What can hang from each mark:
W: G J Z
T: Q
K: H
G: Q W
Q: K T Z
Z: Q W

Every row comes from one small tree of marks. Brackets hold a mark, then the marks that hang from it, in alphabetical order. Every link used is in the known rows. Which tree was each row made from?
Known rows:
[Q K]: [ -8.1 -10.7  15.3  12.3   3.1  25.3   8.6   6.5  -6.6  19.5  -5.1 -10.5
  -3.8  -5.1 -10.7   9.4   0.2  -8.8]
[Z [Q [K H] T] [W J]]: [-67.6 -34.2   3.4  15.1  15.0  18.3  61.9 -21.3 -19.5  40.9   1.7   6.3
 -43.6   4.5 -18.5  -9.3  12.2 -23.2]
[Q K T [Z [W G]]]: [-55.9 -13.7  31.4  30.5   4.3  43.3  26.3  28.0 -11.8  21.3  21.1 -14.9
 -28.1  -5.7  -0.9  21.5 -29.7  13.4]
[W G [Z [Q [K H] T]]]: [-48.9  13.8  18.4  30.1  19.8  37.4  25.8  -8.8 -14.6  42.5  33.9  -3.1
 -19.4 -28.8 -18.3   4.4   4.2 -10.6]
[Q [K H]]: [-22.7   0.2  11.5   9.5   3.5   9.3  30.0   0.0  -1.6  22.3  13.0  -0.9
  -7.9 -15.6 -10.7  19.0  11.2 -19.6]
[Z Q [W G J]]: [-31.1   2.4  -1.6   2.7  25.1  25.0  18.4   1.3  -6.0   8.9  25.4   6.2
 -23.6  -3.2  -3.5 -27.5  -4.0   6.6]
[Z [W J]]: [-17.7  -9.6  -7.5  -4.4   4.6   0.1   8.9  -9.3   1.3  -4.8   6.1  11.4
 -18.2  14.9   5.6 -22.1   6.1  -6.4]
[T [Q [K H] [Z [W G]]]]: [-64.3  10.6   5.5   4.6  14.8  12.6  37.3  22.4  18.4  24.0  66.3  -3.7
  -9.7 -45.6  -8.7  38.7 -15.9  -4.0]
[T [Q [Z W]]]: [-39.3 -10.9 -18.2 -16.6   5.4 -10.5   8.1   8.9  15.5   5.3  34.0   3.2
  -6.5 -13.2  -8.4  21.7 -18.7   3.8]
[Q K T [Z [W J]]]: [-52.0 -42.2   7.4  25.7  13.1  11.6  20.8  -2.5 -21.0  25.8   0.8   8.1
 -47.0   3.7   5.2   0.4 -17.8  -0.5]
[T [Q K [Z [W G J]]]]: [-44.7  -4.4  -0.8  13.3  25.0  10.8  10.6   7.2   8.2  22.5  48.0   1.3
 -21.5 -40.9   3.9   4.1 -26.2   4.3]
[Q [K H] T [Z W]]: [-69.4 -25.1  16.1  17.4   1.7  13.8  47.8  10.5 -10.0  25.9  19.5   0.3
 -37.9  -0.6 -11.0  32.8  -7.2  -8.5]
[W J Z]: [  5.2  13.1 -17.3   5.4  17.2 -13.0 -32.3 -29.4  -2.8  -1.9  18.1  23.3
 -10.7  -9.7  12.9 -30.9  10.7  -7.1]
[G [Q T Z]]: [-12.5 -13.1 -14.2   2.4  -7.8 -18.4  -5.3  -6.4  -0.4  17.7 -12.5  12.7
  -8.2 -15.5  -9.1   8.9 -10.5  19.0]
[G [W J]]: [ -5.3  -5.5 -14.8 -12.4  24.4  -1.1  -8.5 -20.1  -2.1  -6.9 -15.7  26.8
 -14.4   8.6  20.9 -22.3   7.1 -15.5]
[T [Q K Z]]: [-24.4 -16.0  -8.2   4.6  15.1  -5.7   0.0   2.5   1.3  30.4  21.6  -2.0
  -9.3 -40.5 -10.7  28.7 -21.5  -1.5]
[W [G [Q K]] J Z]: [  5.3  29.6  -0.3  17.9  13.0  22.4 -29.3 -15.8  10.0  21.0  21.9   9.6
   6.4 -40.8 -11.0 -25.2  10.6   3.8]

Which tree is each row?
[-47.2  -1.6  10.5   8.9  13.5  28.5  15.4  27.5  14.6  21.6  47.6 -13.8
  -5.2 -33.5 -10.9  27.6 -28.0   7.8] | [T [Q K [Z [W G]]]]
[ -0.7  12.4 -21.3 -11.4  28.6   4.0 -36.0 -31.3  -0.3  -9.7   2.1  32.8
  -9.6   3.4  16.8 -26.8  14.5 -21.3] | [G [W J Z]]
[-55.8   4.9  21.7   8.3  17.7  53.8  54.7  19.3  -2.0  28.4  37.6 -12.7
 -16.2  -9.5 -27.3  16.4   8.4  -9.4] | [Z [Q [K H]] [W G]]
[-21.6  23.3   3.4   8.6   9.5   6.1  13.0  12.1  13.2  28.4  35.8   7.8
  -5.9 -50.6 -15.3  31.7  -2.8  12.4] | [W [G [Q [K H] Z]]]
[-39.1  -9.2 -15.1  -4.4  10.4  -6.9  22.2  -7.3   9.5  25.4  22.2  24.8
 -26.4 -21.2 -18.8  12.4  12.8  -8.6] | [G [Q [K H] [Z [W J]]]]
[-43.2 -12.4  -8.3  -2.6   5.8   7.6  21.6  -9.4   0.5  31.2 -13.6  21.5
 -16.9 -15.7 -15.5  34.8   6.3 -12.7] | [G [Q [K H] T Z] W]
[-12.1  24.3   1.1  10.5   8.3  -0.1  17.6 -12.8  16.1  28.3  23.2  13.2
  -1.5 -46.1  -8.3  -7.4  18.0  -3.4] | [W [G [Q [K H]]] J]
[-68.9  -8.4  16.6  32.2  16.8  10.4  43.0   1.7  -8.6  25.8  37.9  11.5
 -47.5 -21.9  13.6   6.6 -14.3   0.6] | [Q [K H] T [Z [W G J]]]
[-32.6   0.6  -3.5   0.6   2.8  -9.4  36.3  -7.9  15.4  31.1  25.7  -4.9
   4.5 -39.7 -17.4  21.6   7.1 -26.2] | [T [Q [K H]]]
[-48.0   8.8   6.8  34.8  32.1  19.2  20.1 -30.6 -21.2  41.5  33.0  13.6
 -34.0 -35.8  -1.6 -20.6   7.1 -12.5] | [W G J [Z [Q [K H] T]]]
[-55.9 -41.3  17.9  14.3   4.1  50.5  45.2   5.7 -21.1  36.1 -15.2 -18.6
 -25.5  20.6 -32.1   6.2  -2.4 -10.3] | [Z [Q K T] W]
[-21.6  -7.4   2.5  32.0  13.3   1.7   0.3  -8.5  -7.0  34.6   3.4  12.4
 -24.0 -41.6   3.2  -5.9 -18.0  20.3] | [W [G [Q K T Z]] J]
[-11.3  16.6   5.6  29.2   6.2  20.6 -14.4 -23.6   1.3  30.4   7.5   7.0
  -1.8 -35.6  -8.4 -26.2   4.8   4.6] | [W [G [Q K T]] J Z]
[-36.2   6.4 -15.9  -1.1  21.0 -12.7   3.7   3.3  15.3   2.7  53.8  13.0
 -13.9 -35.1  15.2  -6.8 -26.5  10.9] | [T [Q [Z [W G J]]]]
[-71.0 -12.1  15.2  25.5  20.6  33.3  63.2  -8.6 -14.9  38.6  19.9   2.1
 -41.2 -11.8  -9.9 -13.4   3.3 -11.8] | [Z [Q [K H] T] [W G J]]
[-22.5  10.6   6.9   7.6   9.8  16.4  10.8   3.5   6.5  -8.0  26.8   5.6
 -11.8  -1.5  11.8 -23.5  -5.2   6.5] | [Z [W G J]]
[-21.0 -13.0 -17.9  15.4  23.0  -5.0 -12.2 -41.2 -24.0  22.3  -0.4  21.1
 -30.3  -4.5   0.6 -36.8   5.2  -6.1] | [W J [Z [Q T]]]
[ -7.6  10.9   8.0  14.4   9.3  23.4 -10.1  19.4   6.6  26.0  18.1  -1.7
   0.1 -38.6 -16.5  21.2 -14.1  23.3] | [W [G [Q K Z]]]
[-24.6  26.4   2.1  25.7   3.6   4.9   7.3 -29.5   9.0  32.4  25.7  17.2
  -5.8 -45.2  -7.3 -19.0  20.7  -7.7] | [W [G [Q [K H] T]] J Z]
[-61.0   6.3  -4.2   8.2  25.0  -4.7  33.7   1.9  15.0  24.9  67.0  12.7
 -23.8 -51.0   2.1  14.2 -14.0  -6.5] | [T [Q [K H] [Z [W G J]]]]
